In the rows, zero is written as 128.
Known rows, with every step that occurs
U-Y: 137 120 131 137 110 103 142 128 129 129 128 142 129 128 134 123 126 133 125 124 116 135 138 138 134 131 108 108 117 156 138 122 120 124 129 130 121 136 124 119 144 144 124 120 127 139 112 120 130 118 146 116 120 120 127 127 142 115 136 134 132 124 119 126 127 133 127 126 141 134 135 127 130 141
Z-V-C-U-Y-J-B: 113 123 118 153  79  97 208 140 130  95 142 109 143 127  91 111 138 132 123 120  99 129 129 153 158 145  99 101 149 159 142 134 142 127 143 124  87 123 127 139 151 165 102 120 150 137  97 125 144 127 119 126 130  74 106 138 140 140 135 115 131 114 144 152 106 164 111  99 113 106 136 134 160 118
G-X-B-J-Y-U:  72 135 122 114 147 143 105 114 123 136 117 121 127 135 124 138 118 155 135 126 138 125 128 121 118 122 171 137 110 128 116 129 179 123 113 126 147 127 177 125 124 133 129 134 131 117 118 121 121 140 116 128 144 130 118 121 125 154 137 146 133 140 119 133 142 142 131 141 122 130 148 128 124 110
C-U-Y: 112 123 121 154 121 107 141 127 134 128 125 133 134 120 116 108 132 137 129 123 108 132 124 136 132 138 122 103 158 149 143 126 116 136 122 125 120 130 114 107 150 143 111 118 131 139 112 131 133 107 144 117 125 112 125 132 117 126 140 135 136 116 131 120 116 143 115 125 146 120 132 131 129 146
G-C: 159 109 133 137 113 140 133 130 130 144 126 141 123 119 131 119 139 125 116 126 114 122 119 136 121 127  94 123  60 145 148 124 107 130 134 134 104 142 135 106 118 160 127 121 129 139 128 123 136 124 141 107 115 142 140 109 131 176 144 122 126 129 142 120 130 138 130 127 144 131 119 133 130 142
U-Y-J: 122 118 124 131  99 100 157 138 133 113 127 138 129 135 131 135 126 141 122 124 127 124 145 139 137 130 132 107 108 154 134 126 147 124 129 129 110 127 141 129 141 156 120 116 133 134 108 113 129 129 151 117 120 114 122 121 141 124 140 131 125 123 105 144 123 138 139 127 141 134 146 124 142 134
Y-U-C-G-X-B: 148 139 109  98 148 163 105 113 118 139 131 121 138 131 143 141 119  91 133 129 136 134 125 127 113 108 140 151 118 109 107 118 121 139 115 130 145 119 141 121 122 127 107 120 122 117 126 139 120 122 119 144 120 137 137 122 129  84 124 135 132 135 145  84 133 122 140 130  99 141 138 129 114 132
X-B-J-Y-U-C-V:  89 142 120 110 156 150 124 125 131 141 123 119 126 134 132 139 121 164 145 129 123 118 113 112 113 123 158 146 129 112 136 136 143 125 123 121 147 131 156 139 132 128 126 135 139 114 140 128 126 144 107 137 156 126 118 128 113 125 136 136 123 133 117 167 123 120 154 136 118 128 122 117 129 126
V-C-G-X: 135 117 131 133 131 112 139 121 115 116 121 123 139 126 125 123 139  87 117 124 133 142 131 140 132 127 117 123 131 124 125 117 101 135 130 130 102 126 122 124 124 113 122 111 128 146 114 138 123 112 129 135 107 131 140 130 147 131 115 131 133 144 145  90 131 150 105 111 139 117 136 147 142 124
B-J-Y-U-C-G-X:  96 119 126 115 147 144  78 115 122 144 138 119 119 127 133 141 119 130 127 129 147 123 125 118 126 132 192 140 140 101 113 133 158 142 122 124 158 117 131 124 148 114 137 138 129 124 129 132 122 142 126 139 125 141 130 131 123 107 122 146 115 137 120 138 131 122 127 143 117 126 130 131 125 126
K-B: 154 132 138 150 119  90 137 135 133 115 112 153 115 121 119 115 138 134 128 129 154 140 131 136 135 124  84 123 102 136 122 123 131 105 130 128 109 141 100 120 115 141 142 130 117 136 137 119 127 131 148 118 124 140 125 114 130 130 112 114 135 122 132 104 133 119 119 125 150 124 132 122 122 135
G-B-J: 110 124 140 153 137 111 108 128 128 140 125 138 127 129 123 116 128 144 134 126 117 128 135 124 120 145 118 132 151 129 147 127 123 122 122 132 136 124 135 149 110 106 142 128 119 131 141 130 127 125 131 113 128 125 132 124 131 172 133 127 133 130 119 124 137 126 118 128 155 131 130 124 121 116
U-C: 179 126 131 118 126 151 129 134 129 142 131 139 126 126 137 128 135 115 121 129 131 130 123 126 121 119 108 125 120 125 134 129 102 139 131 131 131 141 103 120 125 131 126 131 121 132 140 133 128 121 137 126 119 135 132 135 127 117 127 121 134 126 138 113 130 112 145 121 127 138 118 126 120 137
X-B-J: 101 130 125 138 145 102 134 123 129 141 109 135 132 127 116 124 125 172 136 124 125 129 128 129 117 125 120 133 110 126 146 124 143 118 116 131 130 132 160 130 112 121 124 124 132 131 140 126 123 139 130 118 135 101 124 119 122 170 139 131 135 130 113 123 135 135 136 124 144 137 135 123 128 114
Z-V-C: 161 135 140 137  97 117 172 137 131 114 135 124 134 121 112 117 140 131 117 124 118 142 127 146 135 134  67 110 120 159 139 129 108 120 144 130 101 142 113 127 119 149 123 118 134 148 121 130 140 126 116 124 122 108 117 142 151 141 130 107 136 131 146 132 125 147 114 106 122 116 128 143 151 126
J-B-X: 137 127 140 135 102 123 157 131 128 100 119 140 129 132 115 119 133 126 127 130 115 129 122 138 149 122 102 112 112 156 121 129 132 112 135 130 109 130 117 120 123 125 136 138 132 125 124 118 137 131 126 114 137 110 124 128 123 166 122 114 132 113 125 130 124 139 121 122 154 127 115 127 118 110
U-Y-J-B: 118 114 121 133  89  94 172 136 128 108 131 136 128 140 120 128 126 132 125 125 120 121 136 146 151 130 128 109  98 154 133 129 160 126 135 130  99 119 142 139 156 156 119 126 133 130  98 110 134 132 140 117 127 105 120 115 147 133 136 129 123 116 113 151 118 143 139 116 133 132 130 121 142 120
Z-V: 158 133 139 139  93 136 154 139 134 125 128 132 129 120 124 124 134 132 118 125 129 136 130 141 128 129  87 116 104 155 140 131 127 125 140 129 108 138 118 117 115 152 124 122 125 143 132 127 139 127 126 114 118 132 122 134 144 136 136 108 137 122 146 131 125 139 121 121 125 127 125 136 142 130
Y-U-C-G-X: 155 131 120 102 139 166 102 118 120 142 139 129 133 127 147 141 121  77 129 130 144 134 121 125 119 113 139 142 129 113 103 121 121 145 124 128 149 118 112 115 137 132 117 125 118 125 125 137 121 121 130 141 111 149 138 130 134  69 122 134 128 132 149  92 131 126 132 134 105 137 132 133 111 138
Y-U-C-G-B-X: 164 145 122 108 140 154 104 126 129 122 141 126 133 128 149 133 117  89 135 135 120 132 130 117 127 119 115 142 150 115 103 120  95 132 123 130 153 114 113 127 113 114 124 127 122 115 137 137 128 116 125 136 124 139 138 133 122  95 122 126 126 125 130 101 129 105 123 139 113 134 127 130 103 135
C-U-Y-J: 107 118 116 147 115  98 158 136 136 118 123 128 137 127 113 120 133 141 128 122 115 122 130 136 137 140 137 105 140 147 143 130 139 131 124 126 109 124 129 117 155 163 107 113 135 135 108 125 132 119 148 116 126 100 119 130 120 121 141 133 131 115 120 137 116 147 132 125 140 119 142 127 138 137
G-B-J-Y:  91 123 138 149 143 108 101 127 132 139 126 124 118 130 126 122 125 150 129 128 121 118 141 120 125 147 143 127 149 127 143 136 136 127 121 129 135 130 144 149 115  91 146 138 122 127 138 125 129 126 123 113 136 127 131 127 124 185 131 134 128 132 110 148 140 113 119 137 152 127 117 125 131 118
B-J-Y-U-C-G: 105 127 126 120 150 122  88 123 128 148 142 121 115 120 131 136 118 144 128 131 140 118 120 124 128 134 163 142 139  97 125 133 139 139 127 124 161 122 125 127 148 113 136 137 132 128 135 129 123 143 127 139 130 133 129 128 119  96 120 143 115 130 109 151 127 107 130 138 114 125 118 128 127 130
C-V-Z: 152 126 150 143 108 162 166 141 137 119 118 136 134 131 127 125 145 129 130 130 120 129 125 121 117 125 115 122 130 150 145 132 110 116 146 127  92 143 102 128 102 137 131 125 130 137 137 132 134 121 123 132 134 146 122 134 138 122 141 102 133 122 153 151 120 158 129 122 134 123 130 127 136 142
Z-V-C-G-B-X: 154 138 131 146 105 118 165 134 131  93 130 112 143 123 123 122 132 101 120 125 101 145 142 138 142 137  80 120 142 141 128 124  88 117 136 133 105 120 120 134  93 113 124 112 133 136 131 138 139 113 111 127 117 107 131 141 142 146 123 109 130 131 141 111 122 138  90 117 124 115 139 148 144 118
X-B: 132 137 121 125 138 116 140 127 128 133 108 135 134 129 128 129 131 146 130 126 118 130 124 133 117 114  97 131  81 133 140 121 119 123 120 133 115 141 155 126 107 125 116 122 124 130 132 128 125 125 127 118 134 113 129 121 124 164 137 125 142 130 124 109 135 133 137 119 132 143 127 127 130 123
C-G-B: 139 124 126 146 134 110 111 125 123 130 121 124 133 125 139 123 129  91 128 128 122 135 140 132 120 130 111 135 131 116 141 120  86 141 120 134 108 118 131 136 112  89 126 117 111 133 138 139 126 106 129 118 109 143 151 120 132 142 121 128 134 130 135  90 133 117 111 123 139 137 119 136 131 131

Rows
170 126 120 125 136 152 115 127 128 123 126 126 137 129 144 130 127  85 125 130 119 134 138 121 125 127 118 130 148 108 124 124  78 136 123 134 129 118 111 126  99  93 127 128 119 117 146 144 127 107 129 130 118 142 146 136 113 121 119 122 128 124 128  91 129 104 117 134 132 139 121 132 119 133 : U-C-G-B-X
139 135 122 121 147 139  94 118 122 151 147 128 129 125 140 129 115 104 139 132 127 126 126 121 121 132 132 152 164 103 122 122 106 140 122 129 163 109 117 140 133 109 125 128 122 122 139 139 121 128 128 138 119 138 137 126 131  92 123 132 123 132 131 112 130 106 126 133 109 134 123 124 109 133 : Y-U-C-G-B-J
166 130 138 117 124 170 147 137 134 134 121 133 131 133 141 130 142 100 128 129 125 133 112 121 115 122 119 123 147 128 134 135  99 136 139 124 118 140 101 125 125 141 128 130 126 129 144 138 132 123 124 130 127 148 131 139 125 102 132 115 128 126 150 135 121 123 153 124 131 131 109 122 128 146 : U-C-V
170 120 117 126 140 140 110 127 121 141 130 128 133 130 144 128 129  78 121 129 118 133 137 127 115 129 117 141 146 102 135 124  74 149 122 135 126 119 112 136 114  96 125 126 113 125 145 145 123 108 128 132 108 147 150 128 127 119 122 127 130 130 140  87 130  99 127 122 118 145 117 128 126 137 : U-C-G-B
145 127 132 141 131  90 148 128 121 118 126 120 136 121 125 115 138 110 119 126 126 138 126 142 132 129  88 125 122 123 139 117  82 136 133 131 105 132 112 129 127 108 123 112 130 149 121 135 127 120 131 133 111 116 139 131 139 128 116 127 130 137 137 108 124 136 112 107 136 119 124 144 143 129 : V-C-G
122 125 136 128  96 118 173 144 132  90 114 132 128 137 115 131 133 137 123 132 131 117 128 137 154 121 120 111  88 151 118 132 155 112 138 129  99 121 137 128 126 136 131 132 136 119 121 112 137 144 135 117 136 105 119 121 128 170 128 115 125 112 111 148 122 146 136 122 147 124 129 121 137 104 : Y-J-B-X
134 143 135  97 135 163 121 135 133 132 140 123 118 131 146 137 130 118 132 135 133 120 110 113 118 121 148 134 132 126 120 142 123 136 136 119 139 139 119 127 147 141 133 141 127 122 130 125 133 133 114 133 145 152 127 142 122  90 127 131 122 129 134 167 122 111 151 139 109 122 106 126 127 147 : J-Y-U-C-V
133 137 118 108 149 142  87 126 125 141 148 113 120 127 154 137 119 103 129 135 126 119 133 119 122 129 145 146 132 105 115 132 107 148 123 128 146 126 133 138 136 100 130 137 115 119 129 131 126 120 116 132 130 153 140 131 125 104 115 139 124 132 125 131 133  92 129 134  99 137 108 131 126 139 : J-Y-U-C-G-B
176 124 141 126 110 184 156 140 135 133 128 134 134 133 135 128 145 117 128 129 119 126 121 116 116 123 115 127 148 130 140 135  97 126 143 127 113 143  88 125 107 139 128 132 129 128 146 138 130 119 121 144 132 153 126 140 126  97 139 104 129 122 158 144 117 136 141 118 117 134 124 121 132 146 : U-C-V-Z
 86 134 143 126 141 114 100 127 133 142 137 129 113 122 122 130 119 177 132 131 138 118 120 126 130 138 146 131 127 127 128 136 164 124 130 123 152 132 134 128 143 129 142 139 132 132 124 117 129 151 127 122 139 124 120 127 126 140 129 139 123 130 104 170 132 123 130 139 130 116 122 126 124 125 : B-J-Y-U
131 131 120 101 143 162  89 120 122 140 141 113 122 127 148 143 122  98 124 132 143 126 127 119 126 120 173 138 120 114 107 131 137 149 124 125 144 125 134 117 146 118 127 132 120 121 121 130 126 124 122 139 125 165 137 133 123  89 117 144 122 135 133 123 132 114 131 140 103 133 115 134 127 136 : J-Y-U-C-G-X
167 144 132 101 130 156 116 130 127 141 147 140 125 125 143 130 124 123 132 133 135 128 116 128 123 116 110 135 123 133 114 125 115 136 133 126 155 136 102 120 139 142 123 134 121 126 128 126 128 132 133 135 130 139 126 132 133  87 128 124 132 125 137 123 128 112 151 129 111 135 121 125 110 142 : Y-U-C
130 112 118 132 151 131  90 123 125 146 134 113 124 129 139 132 125 112 123 128 125 121 136 120 122 141 162 141 155  89 138 132 103 149 120 131 136 117 129 142 122  86 136 135 120 122 146 142 123 119 122 134 120 148 145 130 117 127 118 137 122 133 122 123 130  93 121 133 125 137 112 129 134 129 : U-C-G-B-J-Y
 97 133 138 113 145 149 113 131 134 142 135 125 115 129 132 136 124 155 138 132 133 117 113 114 122 136 168 137 160 118 127 142 149 129 135 120 150 130 122 132 145 135 140 140 137 122 135 127 130 148 119 136 145 139 119 136 116 109 127 135 117 129 123 182 123 119 150 142 124 114 117 121 121 135 : B-J-Y-U-C-V
 89 123 125 131 140 136 124 117 120 134  99 134 137 136 118 133 126 148 132 122 136 134 131 126 116 123 147 129 115 128 132 122 161 119 115 132 130 124 164 123 111 130 125 123 129 127 132 128 120 131 123 125 130 113 125 118 127 173 140 133 138 138 127 107 143 152 130 128 144 134 150 127 124 106 : G-X-B-J
 93 131 114 104 155 167  96 114 122 143 123 118 126 136 129 142 119 144 134 126 138 125 127 116 114 121 179 139 121 117 112 130 174 130 112 126 156 126 163 128 129 131 124 135 133 113 127 128 120 138 114 138 143 126 121 127 120 135 134 143 126 139 123 129 140 131 141 142 108 139 143 126 120 112 : G-X-B-J-Y-U-C
 88 117 141 143 138 105 110 129 134 139 125 131 116 122 121 126 129 181 123 127 136 121 128 127 128 140 154 120 119 126 144 138 153 124 129 127 133 136 137 129 134 116 147 136 131 135 133 119 128 144 132 117 134 122 124 129 121 162 129 137 124 130 104 164 132 124 126 134 146 120 119 129 136 121 : B-J-Y
117 115 124 131  84 102 174 137 134  88 124 137 132 142 118 133 126 141 124 126 118 122 138 140 157 127 134 102 110 168 124 129 160 111 135 131 104 120 138 132 142 152 124 127 143 120 102 108 137 135 139 117 133  94 116 122 137 143 135 126 122 111 101 149 116 146 132 124 142 130 140 122 132 113 : U-Y-J-B-X
119 132 132 137 141 104 101 130 133 133 136 135 104 120 120 124 123 161 134 131 162 126 127 122 140 134 136 138 132 109 110 133 163 112 129 121 156 132  98 132 139 142 150 147 127 123 140 119 122 150 138 136 140 130 114 119 113 103 111 130 119 125 116 148 129 102 128 139 122 117 133 114 117 133 : K-B-J-Y-U-C
 98 135 139 144 136  76 107 131 134 125 129 140 102 118 114 120 123 173 135 131 161 128 127 129 140 138 129 135 120 117 116 131 174 103 131 121 144 131 114 132 137 140 153 142 126 127 132 112 124 149 140 126 142 137 115 111 119 127 114 132 122 127 109 152 132 118 118 141 134 110 130 118 120 131 : K-B-J-Y-U
102 122 121 149 102  84 195 137 128  84 131 118 143 133  93 110 136 139 127 124  95 124 126 136 159 139 111  97 159 158 124 126 126 119 132 125 100 123 124 132 150 140 116 121 154 132  93 121 139 119 129 128 139  65 111 139 123 158 131 127 125 115 119 145 109 161 111 110 144 103 138 131 140 112 : V-C-U-Y-J-B-X
124 126 117 126 142 113 143 117 110 112 112 113 146 131 121 127 135 104 122 122 124 141 132 136 124 120 114 129 108 122 128 113 106 135 118 134 100 125 150 130 113 112 117 108 131 138 115 139 120 114 118 139 112 113 139 125 140 140 122 135 133 146 143  82 135 152 112 109 130 127 144 144 144 117 : V-C-G-X-B
120 132 119 120 135 148 130 119 120 129  99 131 139 136 127 133 132 118 127 123 136 137 130 129 112 113 128 127  94 140 127 122 143 123 116 133 114 134 167 117 109 129 116 120 122 127 123 128 121 118 123 119 125 134 129 124 130 166 136 130 141 138 140  93 143 152 131 127 138 142 143 130 127 115 : G-X-B
122 124 141 161 124  76 125 132 133 123 113 149 112 119 110 113 132 165 130 126 155 137 130 134 139 138 101 128 133 125 130 124 149  99 132 126 128 133 100 126 120 145 149 129 125 136 144 118 122 144 150 121 126 130 120 112 124 138 116 121 127 125 122 124 131 129 117 126 151 116 141 118 119 127 : K-B-J
137 142 120 107 146 152  93 128 130 124 143 113 123 128 149 138 118 104 129 137 122 121 135 114 130 125 147 139 135 113 106 133 106 136 122 127 150 121 128 130 117 101 135 140 123 110 132 130 130 119 116 132 138 151 136 138 109 112 116 135 120 129 115 133 129  96 122 146 111 130 116 133 118 133 : J-Y-U-C-G-B-X
119 135 110 104 151 155  99 111 118 151 129 123 136 131 134 140 116 110 137 128 140 130 123 123 117 117 158 151 132  99 112 118 142 138 115 128 160 111 145 125 131 128 115 126 128 117 133 138 117 132 123 148 123 126 129 123 125  93 127 140 127 136 137  97 132 128 137 131 105 138 146 127 111 125 : Y-U-C-G-X-B-J
114 128 142 122 133 166 124 134 136 139 142 123 119 127 125 135 126 167 135 133 131 112 119 112 126 136 165 138 157 119 131 142 148 123 139 121 148 132 112 138 132 134 143 144 140 122 137 130 129 144 114 148 151 147 114 139 120 103 136 124 117 125 129 189 123 128 134 138 111 118 126 120 128 136 : B-J-Y-U-C-V-Z
